What can hang from each mark
zufak: rasi
rasi: lobu zufak
lobu: garag lalet pofuvig rasi
bizus: lodugif pofuvig
pofuvig: bizus lobu
lodugif: bizus lobu
zova: garag
firaku: rasi
garag: lobu zova
lalet: lobu

Known rows, with every way that one mark hangs from another
[lobu lalet pofuvig]: [ 2.373  0.420 -0.645 -1.578  1.079 -2.353  0.927 -0.427 -1.838  1.721
 -1.584 -0.255  0.001 -0.463 -1.165  1.809 -0.439  0.569  1.655  1.210
  1.053  1.053 -0.533 -0.367 -0.132 -2.709 -0.407  0.690]
[bizus [pofuvig [lobu lalet [rasi zufak]]]]: [ 4.315  0.283  0.719 -1.567  2.742 -1.246 -0.530 -0.805 -0.140 -3.044
 -1.982  1.563 -1.397  0.107  1.193  0.194  0.573  2.534  1.316  3.104
  0.898  0.497 -1.126 -2.108 -0.619 -2.420 -1.443 -0.512]
[firaku [rasi lobu zufak]]: [ 2.776  0.729  2.431  0.446  1.559 -0.810  0.174  1.050  0.914 -1.371
  0.535  0.482 -1.414  0.011  0.861 -1.725 -0.231  1.638 -1.713  2.645
  1.589 -0.304 -1.564 -1.663 -0.188  0.215  0.157 -2.182]
[lalet [lobu [garag zova] pofuvig [rasi zufak]]]: [ 5.405 -2.367 -0.243  0.189  4.776  3.366 -0.004  0.839  2.069 -0.340
 -1.310 -1.527 -0.677 -1.860  4.786  3.746  0.714  0.293 -0.754  0.737
  2.352  1.142 -1.473  1.471 -2.411 -0.611  0.287 -3.194]
[firaku [rasi [lobu [garag zova] lalet pofuvig] zufak]]: [ 4.862  0.712  2.189 -0.622  2.817 -2.983 -0.239  0.772  0.752  0.184
 -0.539 -0.493 -1.472 -0.027  1.027  1.679 -0.150  1.902 -2.277  2.870
  2.040  0.881 -1.992 -1.599 -1.976 -0.335 -0.328 -1.617]
[pofuvig bizus [lobu [garag zova] lalet rasi]]: [ 6.637  0.777 -0.883 -2.841  4.249 -2.334 -3.856  0.287 -0.070 -0.596
 -3.045  3.070 -1.556  0.619  0.278  2.600 -0.349  1.053 -1.296  3.090
  0.430  1.871 -1.260 -0.365 -1.997 -0.654 -1.296 -0.459]
[pofuvig bizus [lobu garag]]: [ 3.511  1.754 -1.043 -1.624  2.161 -1.450 -2.444 -0.711  0.531 -1.574
 -2.490  1.936 -0.769  1.808  0.976  1.057 -0.972  1.538 -3.038  2.537
 -2.100  0.074 -0.766  0.255 -1.242 -1.703 -1.528 -0.760]
[bizus [lodugif [lobu [garag zova] lalet]] pofuvig]: [ 1.923  0.440  0.565 -1.689  2.090 -2.932  2.163 -2.784 -0.758 -1.742
 -1.965  0.510 -3.232 -0.700  0.454  1.092 -1.159  0.629 -0.085 -1.122
 -0.529  0.469  1.164 -2.023 -1.508 -1.259 -1.873 -0.888]
[pofuvig [bizus lodugif] lobu]: [ 2.247  1.762 -0.676 -1.409  1.992 -0.949 -1.707 -1.343 -0.326 -0.970
 -1.997  3.862 -2.897  0.647 -0.263 -2.509 -1.724  0.692 -1.061  2.715
 -2.529 -0.218 -0.394 -0.806  0.532 -0.169 -1.722 -1.003]
[bizus lodugif [pofuvig [lobu [garag zova] lalet rasi]]]: [ 1.969  0.647  0.201 -1.939  3.986 -2.584  0.980 -2.429  0.264 -1.051
 -1.749  1.941 -2.292  0.487  1.091  0.391 -0.433  2.584  0.583  1.381
  0.118  0.626 -0.468 -1.803 -1.504 -1.010 -2.346  0.201]
[zova [garag [lobu lalet [pofuvig bizus] [rasi zufak]]]]: [ 5.611 -1.305 -0.852 -0.364  2.165 -0.223 -1.950  0.359 -0.294  0.291
 -2.028  1.752 -0.635 -4.726 -2.491  1.997 -0.922 -0.866 -1.507  0.824
  1.713  1.070 -3.055  0.285  0.341 -2.793 -2.549 -2.806]
[garag [lobu lalet [pofuvig bizus] [rasi zufak]] zova]: [ 7.561 -4.061  0.191 -1.970  4.375 -0.262 -3.891  2.025  0.754 -0.032
 -3.296  1.690 -3.146 -2.979 -0.238  2.589 -0.433 -1.838 -0.461  2.544
  1.272  2.030 -2.143 -0.637 -1.980  0.246 -2.346 -2.759]
[lalet [lobu garag [pofuvig bizus] [rasi zufak]]]: [ 6.234 -1.237 -1.305 -0.679  4.688  3.298  0.294  0.560  1.004 -0.796
 -3.176  0.107 -0.955 -2.299  3.522  3.306  0.248  0.526 -0.742  1.795
  2.158  0.485 -1.655  1.567 -1.488 -2.955  0.167 -3.770]
[pofuvig bizus lobu]: [ 3.277  1.050 -0.357 -1.335  1.317 -0.653 -3.090 -0.085 -0.226 -1.936
 -2.466  2.526 -1.599  0.777  0.235 -1.079 -1.051  1.145 -1.939  3.204
 -2.387 -0.307 -0.412  0.256 -0.310 -0.760 -0.793 -0.715]
[lobu [garag zova] lalet rasi]: [ 4.288 -0.302 -0.703 -1.574  3.499 -2.153 -1.086  0.542  0.199  1.786
 -0.657  0.628  0.039 -0.397 -0.045  4.662  0.646 -0.078  0.784 -0.076
  3.452  2.614 -0.990 -0.743 -2.322  0.060 -0.550  0.369]
[zova [garag [lobu [pofuvig bizus] rasi]]]: [ 2.939 -2.092 -1.150  0.190  1.930  0.500 -0.804  0.967  0.675 -0.095
 -2.328  1.171  0.519 -4.963 -1.258  1.757 -0.874 -0.179 -2.625 -0.093
  0.294 -0.335 -2.317  2.826 -0.647 -2.869 -2.026 -3.002]
[zova [garag lobu]]: [ 0.194 -1.664 -0.405  0.930  0.026  0.755 -0.781 -0.299  0.522 -0.281
  0.572  0.027  0.608 -2.203 -1.825  0.074 -1.351  0.066 -3.163 -1.491
 -0.250 -0.087 -1.677  0.731  0.567 -1.345 -2.149 -1.977]
[zufak [rasi [lobu [garag zova] lalet pofuvig]]]: [ 3.728 -1.489  0.453 -1.325  1.382 -4.200  0.826  2.110  0.101  0.609
 -1.858 -1.285 -0.179  1.050  0.848  3.069 -1.435 -1.457 -0.331  0.646
  1.205  1.912 -2.011  0.029 -2.574 -2.164  0.262 -0.676]
[zova garag]: [-0.040  0.762 -0.046  1.498 -1.146  0.004 -0.943 -0.532 -0.084  0.406
  0.460 -0.179  0.635 -3.023 -1.953  0.723 -0.084  0.009 -2.192 -1.495
  0.004 -0.226 -1.078  1.292  0.733 -0.217 -0.711 -0.543]
[garag [lobu pofuvig]]: [ 0.968 -3.237 -0.568 -0.839  2.132  0.300  1.039  0.584  0.599 -0.357
 -1.021 -0.345  0.354 -0.014  0.945  0.408 -1.348  0.255 -1.030  0.650
 -0.553 -0.131 -0.803  0.711 -0.909 -2.662 -1.871 -2.438]
[lobu garag lalet pofuvig]: [ 2.739  1.373 -1.322 -2.014  2.075 -3.244  1.447 -1.258 -1.180  2.290
 -1.514 -0.939  1.069  0.709 -0.359  4.306 -0.250  1.062  0.207  0.608
  1.310  1.308 -0.948 -0.351 -1.153 -3.725 -1.131  0.718]
[firaku [rasi [lobu [pofuvig bizus]] zufak]]: [ 4.440  0.676  1.912 -0.229  2.164 -1.441 -0.269  1.368  0.827 -1.236
 -2.086  0.683 -1.951 -1.754  0.992 -0.503 -0.256  1.515 -2.165  3.863
  0.678 -0.575 -1.913 -0.198 -0.961 -0.938  0.114 -2.513]
[rasi [lobu garag lalet [pofuvig [bizus lodugif]]] zufak]: [ 5.365  4.085 -0.331 -1.415  3.516 -2.916 -0.738 -1.742 -0.217  0.231
 -2.046  1.852 -2.840 -0.131 -0.679  2.287 -0.516 -0.398 -0.256  3.429
  1.021  2.107 -2.816 -3.806 -0.376 -1.819 -1.738 -1.913]
[firaku [rasi [lobu [garag zova]] zufak]]: [ 3.353  0.422  2.435  0.422  2.209 -1.391 -0.883  1.003  2.067 -0.973
  0.542 -0.502 -1.589  0.233  1.653  0.558  0.090  1.491 -3.342  1.946
  1.290  0.363 -1.724 -1.321 -1.731  1.324 -0.292 -1.922]
[zufak [rasi [lobu [garag zova] lalet [pofuvig bizus]]]]: [ 4.592 -1.181 -0.001 -1.839  1.341 -4.276 -0.488  2.223  0.000  0.213
 -3.527 -0.365 -0.934  0.259  0.068  3.264 -1.575 -1.695 -1.017  1.435
  0.449  1.882 -2.262  0.342 -2.628 -2.222  0.264 -0.853]
[lalet [lobu pofuvig]]: [ 1.421 -2.163 -0.523  0.093  2.038  3.337  1.767  0.104 -0.223 -0.601
 -1.321 -1.848  0.088 -0.285  2.738  0.031 -0.770  1.632 -0.250  0.410
  0.308 -0.512 -0.071  1.616 -0.479 -2.106  1.000 -2.303]
[lodugif bizus [lobu pofuvig]]: [ 3.689 -1.053 -0.183 -0.684  0.152 -1.735  4.468  0.663 -1.537 -2.905
 -0.925  0.918 -1.853 -1.570  0.324  0.559 -1.419 -1.700  3.299 -0.032
 -0.392 -0.679  0.942  2.352 -1.949 -3.397 -1.099 -2.818]
[lobu lalet [pofuvig bizus] [rasi zufak]]: [ 8.460  0.521 -0.915 -2.095  3.587 -1.368 -1.658  0.910 -1.063  0.871
 -4.141  2.795 -2.102 -4.057 -0.813  3.121  0.689 -1.352  2.495  3.593
  2.981  1.709 -2.406 -0.696 -0.308 -2.455 -0.810 -1.406]

Rows
[ 8.647  1.248 -0.315 -2.340  4.350 -1.989 -5.027  0.132  0.465 -0.896
 -2.659  3.367 -2.635  0.037  0.464  2.781  0.023 -0.029 -1.131  3.839
  1.049  2.248 -2.059 -1.704 -1.560  0.120 -1.972 -1.127]
[pofuvig bizus [lobu [garag zova] lalet [rasi zufak]]]
[ 4.385 -0.366 -0.619 -2.068  1.275 -4.237  0.929  1.899 -0.645  0.197
 -3.296  0.076 -0.298  0.630 -0.179  2.708 -1.861 -1.335 -0.358  1.543
  0.972  1.572 -2.289  0.064 -1.946 -4.100  0.160 -1.077]
[zufak [rasi [lobu garag lalet [pofuvig bizus]]]]
[ 2.475 -1.142  0.545 -0.922 -0.380 -1.664  3.972 -0.284 -1.488 -5.331
 -1.476  0.900 -2.773 -1.184 -0.159 -0.367 -1.142 -0.523  2.762 -0.339
 -0.804 -0.848  1.410  1.154 -1.887 -3.263 -0.985 -2.106]
[lodugif [bizus pofuvig] lobu]
[ 2.793  1.854 -0.630 -1.875  2.053 -2.518 -0.324 -1.400 -0.827 -0.108
  0.656  1.002  0.479  4.024  0.242  0.969 -1.166  2.376 -0.568  1.710
  0.551  1.300 -0.735 -2.106 -0.399 -2.394 -1.788  0.359]
[pofuvig [lobu garag lalet]]
[ 0.678  0.721  0.547 -1.113  1.660 -1.638  0.334 -1.741  0.945 -3.044
 -1.863 -0.481  0.130  1.702  2.386  1.017  0.022  3.393 -1.806  1.569
 -1.744 -0.641 -0.089 -0.002 -1.795 -2.851 -1.385  0.229]
[bizus [pofuvig [lobu garag]]]
[ 3.741 -0.013 -0.777 -2.096  1.709 -4.363  1.762  1.029 -0.817  0.832
 -3.013  0.765 -1.199  0.521 -0.488  1.851 -2.368 -1.666  0.158  1.252
  0.853  1.572 -2.308 -0.481 -1.423 -3.518 -0.412 -1.251]
[zufak [rasi [lobu garag lalet [pofuvig [bizus lodugif]]]]]
[ 5.285 -1.395 -0.283 -2.085  1.281 -2.371  4.411  0.316 -2.751 -4.418
 -1.890  2.435 -2.768 -1.922 -1.210  0.491 -0.992 -0.529  5.250  0.485
  2.315  0.488  0.592  0.066 -1.896 -4.489 -0.992 -2.038]
[lodugif [bizus pofuvig] [lobu lalet rasi]]
[ 1.888  0.178 -0.166 -0.940  3.381 -1.510  4.154 -1.927  0.226 -2.387
 -2.023  1.490 -1.791 -2.067  2.432  0.996 -0.588  0.818  0.861 -0.932
  0.420 -0.467  0.987 -0.222 -1.671 -2.957 -1.748 -2.224]
[bizus [lodugif [lobu garag rasi]] pofuvig]
[ 1.881 -1.356 -0.608 -0.048  0.686 -0.822 -0.244 -0.514 -0.898  0.781
 -0.359 -0.166  0.729 -2.388 -2.622  1.160 -1.491  0.657 -2.140 -0.717
  0.401  0.494 -1.923  0.464  0.424 -2.907 -2.351 -1.646]
[zova [garag [lobu lalet pofuvig]]]
[ 4.567 -1.502 -0.617 -0.540  1.127 -0.590  4.171  1.409 -1.319 -3.362
  0.029  2.730 -1.937 -1.946  0.214  0.147 -0.937 -2.094  4.540 -0.334
  1.798  0.027  0.592  1.606 -1.815 -2.646 -0.620 -3.076]
[lodugif bizus [lobu rasi]]
[ 3.149  1.931 -0.314 -1.639  3.165 -3.477 -1.429 -0.201 -0.066  0.159
 -3.037  0.068 -1.257  0.259 -0.315  3.535 -0.699  0.948 -1.851  2.233
 -0.238  1.647 -1.227 -0.876 -2.686 -1.125 -0.165 -0.418]
[rasi [lobu [garag zova] lalet [pofuvig bizus]]]
[ 3.458 -3.370 -0.110 -2.258  2.989 -1.201 -2.519  0.201 -0.260  0.793
 -3.014  1.124 -3.124 -1.206 -1.424  0.676 -2.063 -0.982 -1.533  1.290
 -1.235  1.333 -1.010 -0.651 -1.537  0.467 -2.464 -1.518]
[garag [lobu lalet [pofuvig [bizus lodugif]]] zova]
[ 5.536  1.390 -2.546 -2.888  4.754 -3.119  1.327 -0.734 -1.112  2.708
 -4.206  2.611 -0.783 -2.466 -0.836  4.455 -0.447 -0.001  1.581  1.658
  2.565  1.668 -1.798  0.408 -1.555 -3.953 -1.340 -0.677]
[lobu garag lalet [pofuvig [bizus lodugif]] rasi]
[ 4.631  1.311  1.340 -0.352  2.721 -1.963 -0.003  0.829  1.285 -0.743
 -2.037  0.239 -1.301 -1.035  1.486  1.120 -0.208  1.672 -3.179  3.370
  0.812 -0.229 -2.115 -0.199 -1.718 -1.688 -0.297 -2.469]
[firaku [rasi [lobu garag [pofuvig bizus]] zufak]]
[ 3.951 -1.599 -1.353 -0.586  2.202 -0.529 -0.936  0.556 -0.672  0.541
 -2.304  1.496  0.154 -4.395 -2.537  1.801 -1.243  0.007 -1.624  0.234
  1.268  0.616 -2.496  1.370 -0.223 -3.518 -2.187 -2.369]
[zova [garag [lobu lalet [pofuvig bizus] rasi]]]
[ 3.345  0.425  2.194  0.351  2.076 -1.205  0.841  1.247  1.001 -0.884
 -0.519 -0.046 -1.109 -0.899  1.714 -0.780  0.022  1.839 -1.508  3.112
  1.267 -0.604 -1.831 -0.463 -0.872 -0.809  0.055 -2.475]
[firaku [rasi [lobu pofuvig] zufak]]
[ 4.893  0.526  2.069 -0.248  2.923 -2.048 -1.396  1.318  1.939 -0.705
 -2.096 -0.162 -2.071 -1.296  1.883  1.664  0.040  1.290 -3.862  3.173
  0.393  0.011 -1.920  0.124 -2.463  0.081 -0.225 -2.244]
[firaku [rasi [lobu [garag zova] [pofuvig bizus]] zufak]]
[ 1.283 -1.089 -0.477  0.040  0.058 -0.237 -0.843 -0.548 -0.892  0.291
  0.641  0.196  0.407 -1.503 -3.369  0.042 -1.704  0.359 -2.101 -1.340
  0.689  0.784 -1.834 -0.680  1.073 -1.920 -2.341 -1.503]
[zova [garag [lobu lalet]]]
[ 2.581  0.752 -0.446 -1.426  1.872 -2.066  3.369 -1.500 -2.007  0.712
 -0.460  1.792 -2.278 -1.034  0.032 -0.528 -1.944 -0.772  2.072 -0.431
  0.447  0.415  0.766 -1.400  0.374 -2.014 -1.638 -1.800]
[bizus [lodugif [lobu lalet pofuvig]]]
[ 2.458  0.498 -0.929 -0.568  3.090 -0.788  3.604 -0.997  0.027  0.016
  0.369  2.370 -1.340 -1.204  1.810  0.850 -1.141 -1.002  1.249 -1.509
  1.439  0.430  0.533 -0.431 -0.707 -1.492 -1.659 -2.716]
[bizus [lodugif [lobu garag rasi]]]
[ 5.096 -0.616 -0.834 -1.914  4.393 -2.851 -0.047  0.836  0.350  2.446
 -2.113 -0.273  0.504 -1.717  1.017  6.288  0.925  0.109  0.973  0.703
  2.927  2.121 -1.350  1.066 -3.203 -1.526 -0.649 -0.052]
[lobu [garag zova] lalet pofuvig rasi]
[ 6.510  1.303 -0.253 -1.341  4.705 -0.805 -3.551 -0.615  1.894 -0.783
 -2.297  4.296 -3.713 -0.876  1.693  1.153 -0.116 -0.673 -1.578  2.962
 -0.453  1.163 -1.770 -0.915 -1.396  1.476 -2.521 -2.061]
[pofuvig [bizus lodugif] [lobu [garag zova] [rasi zufak]]]
[ 2.827 -1.931 -1.311 -2.495  2.754 -1.253  0.179 -0.609 -1.244  0.691
 -2.631  1.815 -1.709 -0.420 -2.075 -0.347 -2.683 -0.183 -0.066  1.521
 -0.238  0.821 -1.198 -1.198  0.117 -3.134 -2.512 -1.717]
[garag [lobu lalet [pofuvig [bizus lodugif]]]]
[ 4.316  0.981  2.387 -0.503  2.403 -2.416 -1.033  0.641  0.648 -0.218
  0.401 -0.060 -1.889  0.891  0.342  0.714 -0.339  1.758 -2.273  2.358
  2.383  1.166 -1.859 -2.804 -1.305  0.768 -0.356 -1.323]
[firaku [rasi [lobu [garag zova] lalet] zufak]]
[ 1.800  0.572 -0.064 -1.794  0.248 -2.903  2.142 -1.632 -1.411 -3.280
 -1.178  0.934 -1.623  1.993 -1.695 -0.107 -0.738  1.848  2.420  1.768
 -0.572 -0.023 -0.463 -0.151 -1.684 -3.364 -1.719  0.770]
[lodugif [bizus [pofuvig [lobu garag lalet]]]]
[ 3.088 -0.139  0.296 -1.840  3.584 -2.444  2.668 -1.901 -0.406 -1.644
 -2.139  1.465 -2.845 -1.881  1.228  1.732 -0.811  0.530  1.028 -0.781
  1.027  0.705  0.815 -1.418 -1.945 -1.736 -1.827 -1.465]
[bizus [lodugif [lobu [garag zova] lalet rasi]] pofuvig]
[ 3.062 -0.548  0.175 -1.674  1.347 -2.639  1.158 -0.439 -0.514 -3.272
 -1.629  1.259 -2.205  0.853 -0.983  0.878 -0.135  1.221  2.649  1.648
  0.117  0.302 -0.480  0.523 -2.720 -1.917 -1.559  0.322]
[lodugif [bizus [pofuvig [lobu [garag zova] lalet rasi]]]]
[ 4.858  3.379  0.291 -1.120  2.702 -1.871 -1.167 -1.172 -0.741 -0.280
 -2.139  2.409 -3.829 -1.050 -1.220  0.030 -0.688 -0.606  0.836  3.852
  0.682  1.625 -2.405 -3.882  0.529 -0.877 -1.198 -1.960]
[rasi [lobu lalet [pofuvig [bizus lodugif]]] zufak]
[ 3.672  2.686  0.614  0.004  2.463 -0.804 -1.000 -0.608  0.858 -1.095
 -2.248  1.984 -3.295 -1.868  0.562 -0.052 -0.166 -1.003 -0.482  3.457
 -0.384  0.616 -2.323 -2.210 -0.084 -0.261 -1.080 -2.681]
[rasi [lobu [pofuvig [bizus lodugif]]] zufak]
[ 4.854 -2.260 -0.405  0.289  3.851  4.231  1.207  0.963  0.767 -0.854
 -1.143 -0.251 -0.617 -2.185  3.671  1.026  0.402  0.478  1.280  1.569
  2.666  0.395 -1.380  1.009 -0.617 -1.905  0.705 -3.656]
[lalet [lobu pofuvig [rasi zufak]]]
[ 4.832  0.147  1.088 -1.612  3.392 -1.945 -1.585 -0.896  0.934 -2.674
 -2.020  0.591 -1.494  0.426  2.018  2.337  0.895  2.281 -0.427  2.557
  0.693  1.024 -1.258 -1.678 -1.935 -1.399 -1.801 -0.198]
[bizus [pofuvig [lobu [garag zova] lalet [rasi zufak]]]]
[ 4.082 -1.877 -0.038 -0.909  1.184 -1.080  4.472  0.789 -1.033 -5.213
 -1.969  2.012 -2.405 -2.516  0.550  0.284 -0.444 -0.724  4.083  0.061
  0.999 -0.666  0.983  1.809 -2.518 -3.833 -0.777 -2.698]
[lodugif [bizus pofuvig] [lobu rasi]]
[ 3.976  1.554  1.629 -0.600  2.265 -2.353  0.484  0.241 -0.012 -0.344
  0.650  0.393 -1.138  1.371 -0.036  0.216 -0.692  2.082 -1.668  2.587
  2.841  0.924 -2.110 -2.957 -0.502 -1.074 -0.447 -1.527]
[firaku [rasi [lobu garag lalet] zufak]]
[-0.154  1.248  0.403  0.232  2.084 -1.399 -0.791 -0.024  1.721 -0.857
  0.313 -0.791 -0.266  1.485  1.372  1.993 -0.011  0.782 -2.310  0.396
 -0.217  0.973 -0.740 -1.045 -2.487  1.048  0.201 -0.804]
[rasi [lobu [garag zova]]]
[ 1.632 -4.669  0.759 -0.543  2.416  0.249 -1.644  1.454  1.823 -0.123
 -1.239 -1.132 -0.951 -0.743  1.390  1.317 -1.001 -0.653 -2.283  0.408
 -1.578  0.143 -0.606  1.266 -2.424  0.870 -1.638 -2.047]
[garag [lobu pofuvig] zova]
[ 5.676  0.664 -0.136 -1.073  2.866 -0.478 -1.745 -0.277  0.726 -0.760
 -2.722  3.200 -4.382 -3.284  0.657  1.518 -0.656 -2.765 -0.892  0.630
 -0.046  0.951 -0.346 -0.537 -1.059  1.085 -1.584 -2.755]
[pofuvig [bizus [lodugif [lobu [garag zova] [rasi zufak]]]]]
[ 1.839  2.388 -0.717 -1.702  2.515 -2.826  0.599 -0.854 -1.515  0.327
 -2.672  1.957 -2.047 -0.263 -1.567 -0.215 -1.447  0.747  0.758  2.724
 -0.004  0.968 -1.161 -1.789 -0.387 -2.020 -0.110 -0.847]
[rasi [lobu lalet [pofuvig [bizus lodugif]]]]
[ 2.236 -2.939 -0.862 -1.405  2.249  0.311 -0.441  0.803  0.385 -0.695
 -3.049  0.589 -0.546 -1.057  0.140  0.486 -1.690 -0.118 -1.855  1.534
 -1.401 -0.332 -0.959  1.222 -1.152 -2.849 -1.935 -2.462]
[garag [lobu [pofuvig bizus]]]
[ 2.670 -0.944 -0.350 -0.283  3.164 -0.500 -0.886  1.204  2.147  0.673
 -0.587  0.045  0.425 -1.389  2.169  4.478  1.334 -0.400 -0.659 -0.475
  1.974  1.257 -0.699  1.499 -2.983  1.185 -0.271 -0.506]
[lobu [garag zova] rasi]
[ 6.786  0.234 -0.466 -1.337  3.411 -1.262  0.155  0.768 -0.811  1.313
 -1.687  1.665 -0.882 -2.879  0.161  2.912  1.007 -0.838  3.530  2.658
  4.010  1.833 -2.094 -1.117 -0.093 -2.384 -0.927 -1.147]
[lobu lalet pofuvig [rasi zufak]]
